Known rows, with every way that one mark hangs from another
{L {Y {X K}}}: [ 1.946  0.490 -2.021 -1.909  3.508  3.998  4.808 -0.745  0.321 -2.952
  1.222 -0.708 -0.279  2.042  2.244 -2.347  2.605  3.507 -0.182  1.754
 -1.048 -0.985  1.619 -3.108]
{X K {Y {L V}}}: [ 2.684  2.493  0.398 -3.118  2.001  0.956  0.462 -2.920  3.539 -0.506
  1.175  0.053 -0.154  3.730  1.467  0.084  0.394 -2.065 -1.625 -3.025
 -0.463  0.683 -2.099 -0.237]
{Y {X {K {L V} P}}}: [ 0.982  1.591  0.172 -4.027 -1.132  3.629  1.458 -3.738 -1.786 -1.014
  3.427 -2.464  1.615 -0.145  2.145 -1.838  0.542 -1.245 -2.275 -0.019
 -1.836 -0.098  0.132 -3.976]
{K P}: [-0.265  3.591  0.177  0.264 -2.085 -0.013 -1.042 -2.669 -2.153  0.810
  0.776 -2.683  0.891 -0.014  2.298  0.284  0.162 -1.825 -0.567 -0.404
  0.394 -2.423  0.454  0.164]
{P {K {L Y}}}: [-1.471  0.127  0.324  0.472  1.735  0.832 -1.171  3.855  1.154 -2.144
  1.986 -2.212 -0.466 -0.327 -3.282  3.078  0.271 -0.467  2.011  0.939
  0.820 -2.623 -3.842  0.957]
{L V {Y {X {K P}}}}: [ 2.409  2.904 -2.175 -0.435  0.503  4.875  5.983 -4.608 -0.515 -2.237
  1.162 -0.973  0.421  4.029  3.020 -3.425  3.665  1.675 -0.545  1.686
  0.421  2.017  1.152 -1.997]
{T {K L}}: [ 1.044 -1.776  1.605 -0.525  0.385 -0.852 -0.691 -0.137 -2.038 -0.201
 -0.041 -1.302 -0.788 -1.989 -2.900 -2.175  0.779 -2.465 -0.103  1.199
 -1.291 -2.625  0.955 -2.578]
{X Y}: [ 2.201  1.008  0.835 -1.218  1.874 -0.972 -2.313  0.756  0.439 -1.792
 -0.327  0.459 -0.142 -0.378 -0.979  0.291 -0.977 -2.998 -0.963 -1.452
 -1.686 -2.705 -2.404  0.121]
{T {K P X} V}: [-2.470  0.195  2.764 -1.284 -0.272 -3.795 -0.029 -3.833 -0.703  0.654
  2.116 -2.821 -0.271  3.664 -0.369  0.209  1.760 -1.428 -2.177 -0.076
  2.573 -2.304  4.451 -3.169]
{X K}: [ 0.006  0.024  1.302 -1.823  0.677  0.710  0.938 -2.199  1.625  0.897
  1.758 -0.603 -0.221  1.656  1.060  0.006  0.499  0.263 -1.628 -0.002
 -3.325 -0.367  1.514 -2.026]
{L V {Y X}}: [ 2.581  1.007 -3.146  0.647  1.050  4.526  5.963 -1.738 -0.579 -3.052
 -0.469  0.865  0.304  2.925  0.982 -3.536  3.052  2.373  0.755  2.019
  2.241  3.464 -0.058 -0.916]
{Y {L V} {X {K P}}}: [ 1.255  3.777 -2.496 -3.955 -0.483  4.030  4.434 -5.347 -0.226 -0.456
  2.815 -2.545  1.621  4.317  4.948 -1.814  1.442  1.822 -1.739 -2.585
  3.692  3.635  0.749 -1.048]
{L V}: [ 0.584  0.377 -0.375  1.360 -1.932  0.700  1.647 -2.564  0.523  0.324
 -0.497  1.158  0.347  2.124 -0.313 -1.222  0.864 -0.778 -0.154  0.213
  1.141  4.250 -0.644  1.001]
{P {K L}}: [-2.324 -0.296  1.548 -0.578  0.085 -0.391 -2.991  3.402  0.504 -1.128
  2.470 -2.244  0.044 -0.963 -3.479  3.879 -1.184 -1.577  0.881 -0.182
  0.019 -1.676 -3.705  1.446]
{P {K {X {Y L}}}}: [-2.220  2.470  1.969 -1.981  2.405 -3.086 -0.610  4.653  4.064 -1.453
  1.752 -3.070  0.484  4.348 -2.677  5.469 -0.699 -0.775 -2.176 -2.413
  3.253 -1.236 -3.817  3.319]
{P {K {L V Y} X}}: [-2.152  0.704  1.841  0.476  0.592 -0.202  1.376  4.420  3.997 -1.527
  1.597 -2.535  0.092  2.422 -4.259  3.870  1.284 -1.644 -0.238  1.405
  2.952  0.564 -4.521  0.975]
{Y {L V} {X K}}: [ 1.377  1.563 -2.506 -4.000  0.734  4.111  5.160 -3.625  1.137 -0.857
  2.177 -0.787  1.155  4.370  3.455 -1.960  1.227  3.040 -1.420 -2.119
  3.258  5.196  0.630 -1.033]
{T K V}: [-0.989 -3.153  1.145 -0.598  1.344 -2.245 -0.830 -3.942 -1.455 -0.507
  1.629  0.482 -1.346  2.122 -1.607 -1.666  0.896  0.623  0.449  0.085
  0.800 -0.719  4.365 -2.711]
{Y X}: [ 0.837 -0.199 -1.239 -2.641  0.964  1.889  1.928 -0.028 -1.971 -2.221
  1.246 -0.586  1.052 -0.103  1.038 -1.694 -0.121  2.118 -1.274 -0.274
  0.315  0.649  0.898 -1.550]
{V L}: [ 2.656 -0.404  0.225  2.584 -0.816  0.643  1.303 -3.177  1.748 -0.950
 -0.120  2.756 -1.283  2.265 -2.130 -1.150 -0.016  0.330  0.322  2.382
 -1.003  2.885 -1.151 -2.449]

Rows
[ 1.823  2.292 -1.856 -1.719  2.459  4.043  4.359 -1.969 -0.831 -2.486
  1.631 -2.173  0.135  1.904  3.308 -2.036  2.792  2.459 -0.468  1.515
 -0.834 -2.236  1.794 -3.168]
{L {Y {X {K P}}}}
[ 2.849  2.409 -0.956 -1.258  1.359  0.240 -0.299 -0.649  1.856 -1.350
 -0.511  0.680  0.221  2.038  0.283  0.089 -0.324 -2.431 -0.097 -3.074
  2.905  0.928 -3.564  1.918]
{X {Y {L V}}}
[-0.760  0.349 -0.445 -0.174  1.048  2.360  0.910  2.227  0.326 -3.164
  2.311 -1.714  0.208  1.020 -2.950  1.514  0.700 -0.009  1.305  0.991
  1.627  0.509 -3.880  0.757]
{P {K {L V {Y X}}}}
[ 0.930  2.264  1.224 -2.016  1.282 -1.674  1.551  1.998  4.686 -0.414
 -0.509 -0.840  0.524  3.568 -0.644  1.997  0.517 -2.617 -2.726 -2.120
  4.172  1.219 -3.033  0.425]
{K {X {Y {L V}}}}
[ 4.409 -0.054 -1.925  1.957  1.499  3.499  4.553 -2.701  0.831 -3.828
  0.112  2.493 -1.276  2.781 -0.880 -2.981  1.863  3.036  1.060  3.723
  0.079  1.999 -0.661 -3.932]
{V {L {Y X}}}
[ 0.661  5.966  1.424 -1.822 -0.739 -1.620  0.625 -0.568  2.517  0.533
  0.073 -3.476  1.394  3.614  1.648  2.341  0.770 -4.456 -3.410 -2.586
  4.618 -1.010 -2.630  0.695]
{K P {X {Y {L V}}}}
[ 2.475  5.269  0.476 -2.990  0.417  0.837 -0.155 -5.059  1.804  0.258
  1.721 -2.161  0.596  3.734  3.276  0.361  0.514 -3.598 -2.046 -3.494
 -0.109 -1.152 -1.718  0.116]
{X {K P} {Y {L V}}}
[ 2.557  3.223  2.745 -2.967 -0.707  1.153 -2.870 -4.004  0.705 -0.243
  2.510 -1.984  0.528 -0.670  0.267  0.115 -0.194 -7.065 -2.217 -1.486
 -4.357 -3.472 -3.362 -2.865]
{X {K {L V} P} Y}
[ 2.018  3.964  2.307 -3.034  0.858 -0.341 -2.092 -3.662  0.363 -0.337
  2.167 -2.438  0.309  1.180  1.942  0.592 -0.180 -4.200 -3.004 -1.782
 -4.766 -5.008 -0.684 -1.598]
{X {K P} Y}
[ 0.188  4.833  2.892 -1.919 -0.246 -2.667 -0.956  0.498  1.300 -0.059
  0.410 -3.708  1.259  1.609  0.798  2.501  0.238 -4.807 -3.926 -1.235
  0.782 -4.044 -1.831 -0.701]
{K P {X Y}}
[ 1.967 -0.847 -1.275 -1.478  1.975  4.172  1.240  2.309 -0.586 -2.826
  0.950 -0.667 -0.204 -3.360 -0.416 -1.389  1.031 -0.408  1.694  1.754
  0.515 -2.253 -2.331 -3.867]
{K {L {Y X}}}
[ 1.695 -0.199  0.328  2.526  0.596 -0.466  1.246 -8.139 -1.633 -1.723
  1.560  0.534 -2.275  4.257 -1.010 -2.940  2.641  0.306  1.434  2.821
  1.098 -1.008  3.679 -4.775]
{T {K P} {V {L Y}}}
[ 4.263  0.024 -1.262  1.118  1.929  3.839  5.067 -3.747  1.800 -3.434
  0.873  2.147 -1.472  3.476 -0.341 -3.056  2.087  3.198  0.328  3.692
 -1.832  1.881  0.173 -4.771]
{V {L {Y {X K}}}}
[-3.193  0.399  2.908 -0.533 -0.745 -1.434 -0.329  3.795  3.409 -0.425
  2.293 -2.550  0.704  1.854 -4.635  4.492 -0.256 -2.704 -1.309  0.231
  2.221  1.301 -4.465  1.425]
{P {K {L V} X}}
[ 0.785  3.409 -2.167 -4.995  0.948  3.454  3.173 -3.242 -0.631 -0.534
  3.170 -3.471  1.317  2.750  5.482 -0.715  0.775  2.625 -1.551 -2.606
  2.634  0.131  1.405 -1.822]
{Y L {X {K P}}}
[-0.567  2.498  2.666 -0.485 -0.717 -3.318  1.887 -1.614 -1.383  0.955
 -0.213 -4.311  0.244  2.546 -0.378 -0.694  2.133 -2.182 -3.459  0.748
  0.741 -2.990  3.225 -1.336]
{T {K P X}}
[-0.293 -0.313  3.005  0.869 -0.696 -3.227  0.866 -6.481  0.476 -0.208
  2.069 -0.568 -1.224  5.208 -2.000 -0.718  1.691 -1.073 -1.800  1.845
  1.981  0.130  3.545 -5.115]
{T {K P X} {V L}}
[-1.170  0.529  0.147  1.341  0.489  1.378 -0.032  2.190  1.280 -1.956
  1.720 -1.476 -0.335  0.957 -3.496  2.414  0.832 -1.102  1.973  1.065
  1.406  0.113 -4.227  1.421]
{P {K {L V Y}}}
[ 0.000  1.863  2.181 -2.427 -1.175  1.622 -1.580 -3.077 -0.021  1.393
  2.999 -3.225  0.453 -1.539  1.580  0.648  0.244 -3.450 -1.178 -0.164
 -3.236 -3.563 -0.460 -3.667]
{X {K L P}}
[ 4.126  1.966 -1.174  1.142  0.935  3.840  4.686 -5.137  0.832 -2.903
  1.326  0.728 -1.021  3.670  0.877 -2.843  2.346  2.062  0.097  3.456
 -1.479  0.640  0.263 -4.747]
{V {L {Y {X {K P}}}}}
[ 1.295  2.622  0.798 -0.597 -1.084  3.531  1.186 -4.188  0.611  0.455
  2.123 -2.422 -0.013  0.358  1.727 -0.772  2.331 -3.070 -0.075  1.398
 -2.038 -1.563 -0.847 -3.397]
{X {K {L V Y} P}}
[ 2.071  3.232 -1.363 -0.240 -1.562  4.786  1.643 -2.392 -2.465 -1.694
  1.252 -2.523  1.001 -1.768  1.458 -1.991  2.065 -2.996  1.131  1.449
  1.914 -1.154 -2.539 -2.907]
{K {L V {Y X}} P}
[ 0.355  0.123  1.329  0.200  0.163  1.622  3.113  2.913  4.240 -0.744
 -0.294 -0.836 -0.099  0.406 -2.587  0.518  2.542 -2.991 -0.193  2.424
  3.281  1.269 -3.564 -2.996]
{K {L V Y} X}
[-1.907  2.656  1.818 -1.247  1.407 -2.729  0.303  3.378  4.293 -1.352
  1.340 -2.467  0.613  5.286 -2.899  4.810 -0.199 -1.402 -2.119 -2.274
  3.994  0.953 -4.133  3.721]
{P {K {X {Y {L V}}}}}
[ 0.580  1.877  2.325 -0.154  0.529 -0.940  1.685  0.230 -0.721 -0.102
 -0.070 -4.583 -0.477  0.071 -1.406 -0.904  2.967 -3.671 -1.503  2.234
  0.903 -4.873  0.991 -3.661]
{T {K {L Y} P X}}
[ 1.276 -2.305 -0.674  2.190  1.364  1.343  0.723 -4.327  2.361 -2.278
  1.778  3.767 -2.152  3.252 -1.227 -0.796  0.971  2.181  2.827  2.214
  1.839  2.296  0.120 -4.154]
{T {V {L Y}}}
[-0.944 -4.169  1.740 -1.365  0.962 -1.402 -2.572 -2.505 -1.544 -0.505
  2.346  0.083 -1.410 -1.074 -2.887 -1.304  0.291 -1.804  1.222  0.284
  0.501 -1.842  2.005 -4.391]
{T {K L} V}
[ 1.489  1.545 -3.608 -2.685  0.221  3.514  4.226 -1.953 -0.116 -1.673
  0.897 -0.220  1.335  3.048  2.530 -2.014  0.836  2.892 -0.080 -2.229
  6.039  5.353 -0.632  0.525]
{Y {L V} X}
[-1.687  0.995  3.480 -1.375  0.403 -2.146 -1.791  4.348  3.675 -1.596
  2.031 -2.290  0.705  1.672 -5.142  4.718 -0.793 -4.476 -1.945 -0.886
  1.248 -0.384 -6.027  1.289]
{P {K {L V} {X Y}}}
[ 0.552  2.067  1.472 -2.742  2.255 -2.060  0.762  3.421  4.493 -0.643
 -0.332 -1.400  0.436  2.600 -0.709  2.616 -0.031 -2.010 -2.807 -2.150
  3.524 -0.971 -2.702 -0.024]
{K {X {Y L}}}
[ 1.160  0.270  3.326 -2.018 -0.253 -0.785 -0.996  2.777  4.004 -0.912
  0.118 -0.383  0.675 -0.575 -3.820  1.650 -0.079 -6.619 -2.525 -0.297
  1.175  0.168 -5.562 -2.396]
{K {L V} {X Y}}
[ 0.379 -3.874 -0.062 -1.777  2.819  1.160 -0.048 -2.005 -2.012 -2.889
  2.419 -0.056 -1.458 -0.321 -1.958 -2.885  1.690  0.317  1.820  1.517
  1.184 -2.335  2.571 -5.764]
{T {K {L {Y X}}} V}
[ 1.408 -0.263  0.728 -0.853  0.640  3.471  2.036 -1.949  2.571 -0.081
  1.697 -0.152 -0.731  0.443 -0.179 -1.120  2.054 -1.579  0.287  1.812
 -2.224  0.266 -1.186 -3.558]
{X {K {L V Y}}}
[ 0.289  3.594  1.478  0.415 -1.853  1.656  2.090  0.207  2.037  0.220
  0.264 -3.488  0.741  0.260 -0.035  0.900  2.865 -4.901 -0.857  2.105
  3.442 -1.088 -3.297 -2.941]
{K {L V Y} P X}
